What can hang from each mark:
Q945: Q8
Q8: Q37 Q271 Q945
Q37: Q269 Q410 Q592 Q841
Q266: Q37
Q592: Q37 Q235
Q119: Q592
Q109: Q945
Q123: Q592
Q269: Q37
Q271: Q8
Q889: Q123
Q235: Q592

Known rows, with every way that one mark hangs from another:
Q8(Q37(Q410 Q592) Q271 Q945): [-0.05 -0.88 -1.86 -0.51 -1.73 -0.86  0.04 -0.22  4.00 -2.17  1.94  3.53
 -0.30  2.68  1.96  1.41  3.92 -0.76 -0.95  0.11  1.86  1.09  1.00 -0.19
  0.85 -1.65 -1.97  1.25  0.18 -1.25]
Q945(Q8(Q37(Q410 Q841) Q271)): [ 0.53  1.96 -1.41 -0.18 -0.27 -0.30  1.08 -0.25  1.15 -0.78  1.16  2.06
  0.05  1.77  1.30  2.09  2.44 -1.01 -1.42 -0.55  1.34 -1.79  1.58 -0.81
  0.53 -3.39 -0.62  1.57  0.47 -1.65]
Q109(Q945(Q8(Q37))): [-1.18  0.06 -1.32 -0.44  0.98 -0.46  0.82  0.34  1.10 -1.68  2.46 -0.46
 -1.27  1.34  1.24  2.01  1.67 -0.62 -0.55  0.27 -0.25 -1.05  0.65 -0.76
 -0.51 -1.58 -1.44  1.30 -0.38 -1.79]
Q123(Q592(Q37(Q269 Q410) Q235)): [ 0.79  2.84 -1.29 -1.00  1.49 -0.98 -0.27 -1.33  3.87 -2.33  3.44  0.28
 -1.22  1.21 -0.24  3.18  4.88 -0.93 -1.67 -1.57  2.55  3.59  0.35 -0.88
  0.26  0.05 -1.16  1.33  0.84  0.92]
Q123(Q592): [ 0.13  0.78 -0.61  0.10  0.77 -1.77  0.24  1.17 -0.04 -1.93  2.72  0.14
 -0.50  0.64  0.77  2.21  0.85 -1.88 -0.86 -0.79  0.77  1.18  0.38  0.61
  0.60  1.06 -2.11  0.13  0.62 -0.09]
Q235(Q592(Q37(Q410 Q841))): [ 0.39  2.90 -1.07  0.35  1.64 -0.66  0.82 -0.92  4.81 -2.55  2.83  3.06
  0.29 -0.51  0.38  3.33  2.28 -1.47 -1.72 -0.78  2.03 -0.19  0.66  0.45
  0.39 -1.60 -1.57 -0.29  0.69  0.40]
Q109(Q945(Q8(Q271))): [-0.61  0.17 -1.23 -1.77 -1.28 -0.32  0.30 -0.49 -2.24 -1.65  1.83 -0.74
 -0.58  0.44  1.95  1.89  2.45 -0.01 -0.89  2.29  0.56 -1.22  1.14 -0.01
  0.06  0.39 -0.87  1.10 -0.56 -1.33]
Q123(Q592(Q37(Q269 Q410 Q841) Q235)): [ 1.18  4.31 -1.36 -0.38  2.42 -0.79  0.18 -1.30  5.63 -2.16  3.04  2.33
 -0.47  0.89 -0.69  3.39  4.81 -1.33 -2.01 -2.00  1.70  2.43  0.50 -0.82
  0.25 -0.59 -1.25  1.42  1.16  0.08]
Q592(Q37): [ 0.18 -0.38 -1.40 -0.87  1.08 -1.25  0.44 -0.48 -0.06 -1.64  2.86 -0.77
 -1.20 -0.30  1.28  3.33  1.69 -0.84 -0.51  0.10  1.69  1.31  0.66  0.19
  0.45 -0.20 -0.56 -0.55 -0.30 -0.09]
Q8(Q37 Q271 Q945): [-0.01 -1.48 -2.31 -0.58 -0.64 -1.00  0.58  0.59  0.33 -1.92  1.65  0.63
 -0.56  1.87  1.80  1.65  1.60 -1.04 -0.16  1.52  1.51  0.64  1.20 -0.36
  0.66 -0.65 -1.13  1.16  0.20 -0.55]
Q945(Q8(Q37)): [-0.31  0.02 -1.21 -0.18  0.67 -0.93  1.00  0.42 -0.87 -1.19  2.03 -0.81
 -1.04  1.40  1.10  2.17  1.00 -0.72 -0.30 -0.80  0.43 -0.69  1.10 -0.50
  0.08 -2.60 -1.18  1.18 -0.07 -1.69]
Q269(Q37(Q592 Q841)): [ 0.11  1.44 -0.40  0.20  0.99 -0.80  1.13 -0.01  2.24 -0.81  1.77  4.05
 -0.47 -0.47  0.66  3.06  2.76 -1.11 -1.04 -1.33 -0.45 -0.39  0.78  1.28
  0.22  0.56 -1.65  0.38 -0.55 -1.50]
Q123(Q592(Q235)): [ 0.08  1.30 -0.65 -0.20  0.80 -1.53  0.34 -0.18 -1.37 -2.05  2.80 -0.17
 -0.29  1.20 -0.34  1.94  1.40 -0.83 -1.03 -1.69  0.74  2.29  0.26  0.78
  0.10  1.26 -1.69  0.44  1.06  0.71]
Q119(Q592): [-0.57  0.04 -0.60 -0.35  0.15 -1.25 -0.26  0.73  0.17 -2.28  2.33  0.29
 -0.09  0.00  1.72  1.94  1.81 -0.87 -1.39 -0.10  1.58 -0.41  1.03  0.72
 -0.39  0.21 -1.14 -0.53  0.89 -0.63]
Q269(Q37(Q410 Q592(Q235) Q841)): [ 0.20  2.66 -0.38 -0.12  0.51 -0.28  0.96 -1.73  3.53 -0.81  1.86  4.69
 -0.24  0.69 -0.51  2.26  4.16  0.05 -1.93 -3.14 -0.03  1.16  0.43  1.00
 -0.17 -0.32 -1.23  0.71  0.37 -0.06]
Q119(Q592(Q37(Q269 Q841))): [ 0.34  2.51 -1.45 -0.44  2.21 -0.72  0.00  0.15  4.87 -2.27  2.51  1.59
 -0.44 -0.63  1.54  3.75  4.21 -1.43 -1.71  0.18  2.07 -0.52  1.57 -0.16
 -0.29 -0.46 -0.65  0.44  0.63 -1.67]
Q271(Q8): [-0.22 -0.30 -0.97 -1.31 -1.30 -1.05  0.21  0.67 -2.10 -1.81  1.99 -0.47
 -0.51  1.09  1.31  2.52  1.79 -0.04 -0.53  0.04  0.53 -0.45  0.86  0.07
 -0.27 -0.79 -1.42  0.57  0.31  0.21]
Q109(Q945(Q8)): [-1.13  0.49 -1.00 -1.01  0.10 -0.40  0.30 -0.04  0.33 -1.77  2.38 -0.67
 -0.64  0.45  1.32  1.94  2.01 -0.04 -0.74  1.13 -0.53 -1.19  0.58 -0.28
 -0.39 -0.44 -1.10  1.07 -0.46 -1.66]
Q889(Q123(Q592(Q37(Q269 Q410 Q841)))): [ 1.12  5.26 -1.39 -0.27  3.28 -1.30  0.35  0.29  6.07 -2.01  2.60  2.80
 -0.03  0.96  0.47  3.18  3.86 -3.09 -2.04 -1.23  1.91  1.60  0.04 -1.21
  0.55 -0.59 -0.67  1.07  1.30 -0.91]
Q119(Q592(Q37 Q235)): [-0.09  0.76 -1.06 -0.88  1.14 -0.94  0.25 -1.11 -0.75 -2.45  3.00 -0.44
 -0.59  0.21  0.68  2.49  2.93  0.19 -1.56 -1.19  2.66  1.70  1.03  0.95
 -0.51  0.28 -0.57 -1.01  1.07 -0.19]
Q266(Q37(Q269 Q410 Q592(Q235))): [-1.21  0.76 -1.38 -1.95 -1.22 -1.22 -0.65 -1.98  4.07 -1.71  2.23  1.33
 -1.37  1.51 -0.20  2.03  6.05 -0.32 -1.74 -2.86  0.88  2.60  0.49 -1.02
 -0.43 -1.51 -0.77  1.46  0.18 -0.04]
Q8(Q37(Q592)): [-0.60 -0.93 -0.98  0.03  0.64 -1.49  0.48  0.39  1.97 -1.74  2.55  1.81
 -0.99  1.34  1.35  2.48  1.90 -1.14 -0.63 -1.64  0.97  0.51  0.62  0.78
  0.30 -1.10 -1.83  0.36 -0.16 -1.03]
Q945(Q8(Q37(Q410 Q592(Q235) Q841) Q271)): [ 0.32  2.28 -1.13 -0.17 -0.74 -0.24  1.09 -1.60  1.66 -1.05  1.51  3.73
  0.18  2.71  0.41  1.77  4.20  0.47 -1.81 -2.64  1.10 -0.53  1.44  0.06
  0.34 -3.08 -1.06  1.63  0.66 -1.97]
Q889(Q123(Q592(Q235))): [ 0.12  2.59 -0.81 -0.57  1.94 -2.03  0.80  0.05 -2.33 -1.97  2.31  0.06
  0.29  1.68 -0.40  1.33  0.94 -1.35 -1.22 -2.04  0.89  2.57 -0.40  0.56
  0.03  1.49 -0.80  0.17  1.74  0.64]
Q123(Q592(Q37(Q269 Q841) Q235)): [ 1.03  3.59 -1.41 -0.26  2.93 -1.13  0.60 -0.84  3.37 -2.12  3.00  1.37
 -0.73  0.50 -0.52  3.70  3.76 -1.42 -1.35 -1.57  1.22  2.03  0.69 -0.11
  0.28  0.43 -1.10  1.19  0.91 -0.27]

Rows:
[-0.52 -0.25 -2.01 -0.82 -0.99 -0.72  0.07  1.06  4.40 -2.90  2.20  2.50
 -1.03  3.25  1.68  2.65  5.10 -0.24 -0.15 -0.13  0.17  0.25  1.16 -0.96
 -0.17 -2.34 -2.54  2.90 -0.12 -2.22]
Q271(Q8(Q37(Q269 Q592) Q945))
[ 0.49  2.14 -1.77 -1.09  2.23 -0.80  0.53 -1.56  3.79 -1.68  2.44  0.68
 -0.69  0.03 -0.11  3.55  3.89 -0.38 -1.03 -0.76  1.08  1.36  0.87 -0.43
 -0.12 -0.57  0.03  1.22  0.37  0.09]
Q592(Q37(Q269 Q841) Q235)
[-0.43  0.49 -1.95 -0.90 -1.69 -0.29 -0.39  0.67  6.73 -2.95  2.23  3.29
 -0.87  3.69  1.64  2.26  5.97 -0.17 -0.77 -0.56  0.68  0.53  0.92 -1.66
 -0.16 -3.41 -2.57  3.11  0.24 -1.89]
Q271(Q8(Q37(Q269 Q410 Q592) Q945))
[ 0.75  2.55 -1.73 -0.82  1.60 -0.56 -0.02 -0.79  7.25 -1.61  2.44  2.01
 -0.59  0.04  0.86  3.67  4.35 -1.43 -1.48 -0.10  1.63  0.39  0.84 -1.23
  0.22 -1.75 -0.30  1.22  0.22 -0.41]
Q592(Q37(Q269 Q410 Q841))
[ 0.58  2.16 -1.38 -0.64  1.44 -0.59  0.52 -2.11  3.39 -1.42  2.49  1.70
 -0.15  0.51 -0.34  2.76  3.26 -0.06 -1.69 -1.83  1.38  1.59  0.48 -0.19
  0.07 -1.58 -0.11 -0.10  0.94  0.28]
Q592(Q37(Q410 Q841) Q235)
[ 0.37  1.31 -1.69 -1.85  0.96 -0.68 -0.36 -2.04  4.08 -1.87  2.91 -0.15
 -1.34  0.94  0.07  2.97  4.84  0.07 -1.36 -0.82  2.40  2.80  0.46 -0.95
 -0.15 -0.96 -0.03  1.37  0.40  1.19]
Q592(Q37(Q269 Q410) Q235)
[-0.59  1.92 -1.22 -0.25 -0.59  0.20  0.67 -0.52  4.13 -1.43  1.82  4.22
 -0.25  2.04  1.67  2.12  4.53 -0.53 -1.87 -0.47  0.48 -1.99  1.09 -0.13
  0.22 -2.25 -1.73  1.63 -0.17 -3.07]
Q109(Q945(Q8(Q37(Q410 Q592 Q841) Q271)))
[-0.50  1.21 -1.62 -0.47  0.56 -0.09  1.27  0.00  0.32 -1.26  1.50  1.38
 -0.39  1.05  1.54  2.19  1.95 -0.84 -0.99  1.15  0.10 -2.53  1.32 -0.34
 -0.04 -1.22 -1.02  1.36 -0.22 -2.15]
Q109(Q945(Q8(Q37(Q841) Q271)))
[-0.14  1.43 -1.05 -0.43  0.78 -1.18 -0.06  0.24  5.84 -1.87  2.07  3.46
 -0.10  0.26  1.14  3.02  3.84 -1.18 -1.13 -0.58 -0.06 -0.53  0.99  0.11
  0.21 -0.56 -1.30  1.78 -0.05 -1.66]
Q37(Q269 Q592 Q841)
[-0.24  1.73 -1.69 -0.01 -1.02 -0.19  0.64 -0.62  5.09 -2.39  1.92  5.14
  0.37  4.05  0.10  1.77  4.76  0.80 -1.34 -2.51 -0.46  0.57  0.65 -0.53
 -0.37 -3.78 -2.20  1.92  1.35 -1.98]
Q271(Q8(Q37(Q410 Q592(Q235) Q841) Q945))
[-0.10  1.49 -0.62  0.03 -0.16 -0.90 -0.02 -0.29  5.39 -1.56  2.11  4.44
  0.47  0.74  1.02  2.31  3.16 -0.85 -1.71 -1.91  0.18 -0.29  0.53  0.32
  0.43 -1.53 -1.46  0.20  0.50 -1.35]
Q37(Q410 Q592 Q841)
[ 0.67  1.52 -1.06 -0.38  1.79 -1.50  0.63 -0.95 -1.40 -2.16  3.39 -0.66
 -0.89  0.71 -0.25  3.03  2.09 -0.85 -1.02 -1.72  1.85  3.22  0.39  0.67
  0.35  0.96 -1.49 -0.23  0.72  0.49]
Q123(Q592(Q37 Q235))
[-0.39 -0.21 -1.66 -0.19 -1.92 -0.52  0.09  0.60  4.12 -2.63  2.32  3.42
 -0.50  3.71  1.65  1.97  4.27  0.09 -0.84 -1.26  0.39  0.60  0.72 -0.73
  0.01 -3.47 -2.75  1.65  0.47 -1.96]
Q271(Q8(Q37(Q410 Q592) Q945))
[ 0.42  2.63 -1.50 -0.48 -0.52 -0.15  0.43 -0.36  5.13 -1.16  1.43  3.89
 -0.35  2.10  1.61  2.64  5.41 -0.75 -1.68 -0.95  1.54 -1.58  1.81 -1.13
  0.55 -3.35 -1.39  3.08 -0.05 -2.69]
Q945(Q8(Q37(Q269 Q410 Q592 Q841) Q271))
[ 0.33  1.05 -1.56 -1.49  0.82 -0.77 -0.44 -0.82  5.16 -1.82  2.91  0.12
 -1.47  0.17  1.17  3.40  4.38 -1.04 -1.26  0.44  2.47  1.72  0.63 -1.27
  0.22 -1.22 -0.51  1.11 -0.16  0.52]
Q592(Q37(Q269 Q410))
[ 1.04  5.77 -1.40 -0.67  3.52 -1.15  0.57 -0.98  5.05 -2.00  2.66  2.37
  0.11  1.55 -0.66  2.77  4.47 -1.84 -2.20 -2.22  1.72  2.77 -0.16 -0.95
  0.21 -0.43 -0.24  1.26  1.78 -0.03]
Q889(Q123(Q592(Q37(Q269 Q410 Q841) Q235)))
[ 0.11 -0.17 -1.49 -0.79 -0.58 -0.88  1.04  0.10 -2.86 -1.01  1.56 -0.87
 -0.98  1.35  1.71  2.07  1.63 -0.68 -0.42  0.35  1.72 -0.97  1.61 -0.26
  0.51 -1.80 -0.89  1.37 -0.25 -1.12]
Q945(Q8(Q37 Q271))
[ 0.30 -0.03 -2.38 -0.01  0.16 -0.86  1.05  0.41  2.33 -1.72  1.20  2.65
  0.16  1.64  1.41  1.90  1.65 -1.50 -0.44  1.20  0.58 -0.46  1.33 -0.37
  0.64 -1.13 -0.96  1.11  0.53 -1.67]
Q8(Q37(Q841) Q271 Q945)
[-0.29 -0.18 -2.36 -1.01 -0.49 -0.60  0.21  1.24  3.05 -2.67  1.93  0.61
 -1.19  2.75  1.37  2.49  3.81 -0.46  0.07  0.92  0.27  0.03  1.08 -1.69
 -0.41 -2.22 -1.83  2.97  0.23 -1.06]
Q271(Q8(Q37(Q269) Q945))
[ 0.12  0.95 -2.39 -0.62  0.01 -0.65  0.52 -0.70  5.04 -2.26  1.46  4.34
 -0.03  2.56  0.67  2.12  5.13 -0.23 -0.86 -0.28  0.71  0.87  1.47 -0.29
  0.26 -0.93 -1.10  2.95  0.54 -1.83]
Q8(Q37(Q269 Q592(Q235) Q841) Q271 Q945)
[ 0.44  1.38 -2.61 -0.62 -0.05 -0.28  0.11  0.12  7.39 -1.98  1.21  3.77
 -0.22  2.04  1.38  2.12  4.40 -1.56 -1.13  1.22  1.48 -0.06  1.36 -1.81
  0.41 -2.13 -0.88  2.75  0.62 -1.03]
Q8(Q37(Q269 Q410 Q841) Q271 Q945)
[ 0.29  0.71 -1.69 -1.78  1.50 -1.03  0.04 -1.59  1.95 -1.99  2.89 -1.09
 -1.46  0.32  0.22  3.31  3.97  0.03 -0.73 -0.32  1.89  2.45  0.68 -0.36
 -0.16  0.06  0.04  1.19  0.00  0.88]
Q592(Q37(Q269) Q235)
[-0.69  1.28 -1.31 -0.18  0.03 -0.28  1.13 -0.05  1.81 -1.53  1.81  3.33
 -0.26  1.50  1.81  2.47  3.49 -0.59 -1.24  0.16 -0.17 -2.32  1.35  0.38
  0.26 -1.17 -1.75  1.38 -0.54 -3.47]
Q109(Q945(Q8(Q37(Q592 Q841) Q271)))
[-0.27  1.21 -0.73 -0.17  0.61 -1.16  0.50 -1.05  1.96 -1.61  2.11  3.21
  0.51  0.88 -0.02  2.17  2.64  0.12 -1.26 -2.16 -0.39  0.45  0.60  1.08
  0.00 -0.31 -0.93  0.57  0.70 -0.90]
Q37(Q592(Q235) Q841)
[ 0.43  3.52 -1.36 -0.28  2.06 -0.53  0.31 -0.89  7.61 -2.70  2.79  3.12
 -0.21 -0.48  0.47  3.75  3.98 -1.59 -1.78 -0.20  2.35 -0.20  0.87 -0.40
  0.18 -1.65 -1.37  1.32  0.51  0.57]
Q235(Q592(Q37(Q269 Q410 Q841)))
[-1.07  0.34 -1.26 -0.40 -0.23 -1.69  0.62 -0.27  2.19 -1.23  1.73  2.50
 -0.51  0.21  0.63  2.67  2.93 -1.76 -1.26 -2.23 -0.57 -0.25  0.80  0.16
  0.20 -1.25 -1.41 -0.34 -0.05 -2.57]
Q266(Q37(Q592 Q841))
[ 0.44  1.52 -1.51 -0.51  2.04 -1.00  0.97 -1.61  0.77 -1.42  2.42  0.88
 -0.23  0.04 -0.25  3.13  2.20 -0.19 -1.04 -1.07  0.79  1.30  0.64  0.44
  0.00 -0.54 -0.11 -0.15  0.63 -0.12]
Q592(Q37(Q841) Q235)
[-0.27  0.83 -2.09  0.38  1.24 -0.89  0.33  0.79  8.75 -2.41  2.01  4.55
 -0.35  2.11  1.19  2.62  4.11 -1.49 -0.56 -0.33 -0.48 -0.13  1.06 -1.04
  0.20 -2.11 -1.76  2.58  0.12 -3.15]
Q8(Q37(Q269 Q592 Q841) Q945)
[ 0.23  2.12 -0.46  0.21  0.44 -0.42  0.76 -0.43  4.78 -0.72  1.78  4.94
 -0.36  0.09  0.60  2.69  3.74 -1.08 -1.77 -2.04  0.13 -0.07  0.55  0.65
  0.23 -0.59 -1.70  0.40 -0.28 -0.99]
Q269(Q37(Q410 Q592 Q841))
[-0.06  0.33 -2.25 -1.24 -1.35 -0.50 -0.33 -1.26  5.62 -2.47  1.96  3.19
 -0.64  3.37  0.91  1.52  6.08  0.23 -1.22 -0.56  1.91  2.41  1.05 -0.96
  0.29 -1.41 -1.22  2.89  0.49 -0.45]
Q8(Q37(Q269 Q410 Q592(Q235)) Q271 Q945)
[-0.10  1.74 -0.74 -0.22 -0.02 -0.76  0.12 -1.52  4.57 -1.64  2.11  4.21
  0.64  1.42 -0.10  1.84  3.64  0.23 -1.94 -3.01  0.21  0.69  0.36  0.49
  0.00 -1.27 -1.04  0.53  1.00 -0.51]
Q37(Q410 Q592(Q235) Q841)
[-0.38  0.43 -0.63 -0.94 -0.95 -0.94 -0.27 -1.54  2.70 -1.88  2.66  2.18
 -0.11  1.58  0.30  1.60  3.64  0.54 -1.65 -2.50  0.88  2.00  0.22  0.67
 -0.03 -0.72 -1.20  0.60  0.60  0.32]
Q37(Q410 Q592(Q235))
[-0.96  0.40 -1.73 -1.91 -0.69 -1.25 -0.59 -0.55  3.87 -1.33  1.96 -0.25
 -1.55  0.49  0.65  2.30  4.16 -1.75 -1.37 -0.83  1.11  1.32  0.66 -1.91
 -0.20 -1.81 -0.46  1.22 -0.07  0.25]
Q266(Q37(Q269 Q410))
[ 0.13  0.52 -2.40 -0.23 -0.10 -0.84  0.36  0.50  5.92 -2.08  1.45  4.45
 -0.12  2.03  1.79  2.59  4.64 -1.36 -0.68  1.00  0.79 -0.22  1.58 -0.53
  0.65 -1.12 -1.49  2.76  0.01 -2.62]
Q8(Q37(Q269 Q592 Q841) Q271 Q945)
[ 0.10  1.21 -2.06  0.12 -0.42 -0.26  0.73  0.84  4.72 -2.09  1.53  3.53
  0.14  3.09  1.01  2.03  2.89 -0.59 -0.90 -0.58 -0.23 -0.59  0.85 -1.42
 -0.21 -3.89 -1.93  1.60  1.13 -1.64]
Q271(Q8(Q37(Q410 Q841) Q945))
[ 0.26  0.68 -1.95  0.19 -0.95 -0.61  0.44 -0.05  5.72 -1.96  1.49  5.45
  0.41  2.45  1.71  1.77  3.99 -1.02 -1.28 -0.43  0.99  0.05  1.13 -0.27
  0.84 -2.22 -1.70  1.30  0.51 -2.15]
Q8(Q37(Q410 Q592 Q841) Q271 Q945)
[ 0.59  2.51 -1.14 -0.41  2.77 -2.03  0.96  0.69 -0.86 -2.12  2.93 -0.18
 -0.49  0.70  0.87  2.85  1.21 -2.56 -1.03 -0.91  1.89  2.31 -0.08  0.31
  0.72  0.93 -1.06 -0.69  0.84 -0.50]
Q889(Q123(Q592(Q37)))
[ 0.64  2.88 -1.73 -1.24  1.71 -0.37  0.15 -1.93  5.82 -1.74  2.49  1.77
 -0.51  0.57 -0.23  3.26  4.79 -0.22 -1.74 -1.12  1.64  1.64  0.62 -1.08
 -0.14 -1.60  0.20  1.33  0.75  0.39]
Q592(Q37(Q269 Q410 Q841) Q235)
[-0.65 -1.20 -1.72  0.35 -0.02 -1.27  0.44  0.59  3.99 -2.37  2.36  2.55
 -0.60  2.35  1.40  1.99  2.64 -0.90 -0.15 -0.51  0.17  1.06  0.63  0.02
  0.44 -1.57 -2.12  1.12  0.03 -2.21]
Q8(Q37(Q592) Q945)
[-0.08 -0.13 -2.19 -1.06 -1.49 -0.62 -0.49  0.08  6.49 -2.45  1.95  3.54
 -0.77  2.74  1.94  1.95  5.70 -0.89 -0.96  0.54  2.02  1.19  1.17 -1.14
  0.65 -1.62 -1.68  2.80 -0.06 -1.21]
Q8(Q37(Q269 Q410 Q592) Q271 Q945)
[ 0.13  0.30 -2.10 -0.02 -0.24 -0.80  0.97 -0.89  2.25 -1.90  1.50  4.18
  0.33  2.49  0.62  1.77  3.37  0.00 -0.81 -0.98  0.42  0.87  1.23  0.65
  0.49 -0.95 -1.36  1.36  0.66 -1.99]
Q8(Q37(Q592(Q235) Q841) Q271 Q945)
[ 0.10 -0.02 -2.11  0.32 -0.44 -0.97  0.87  0.42  3.43 -2.02  1.46  4.45
  0.18  1.91  1.68  2.09  2.81 -1.18 -0.69  0.16  0.60 -0.35  1.43  0.26
  0.86 -1.08 -1.82  1.15  0.14 -2.75]
Q8(Q37(Q592 Q841) Q271 Q945)
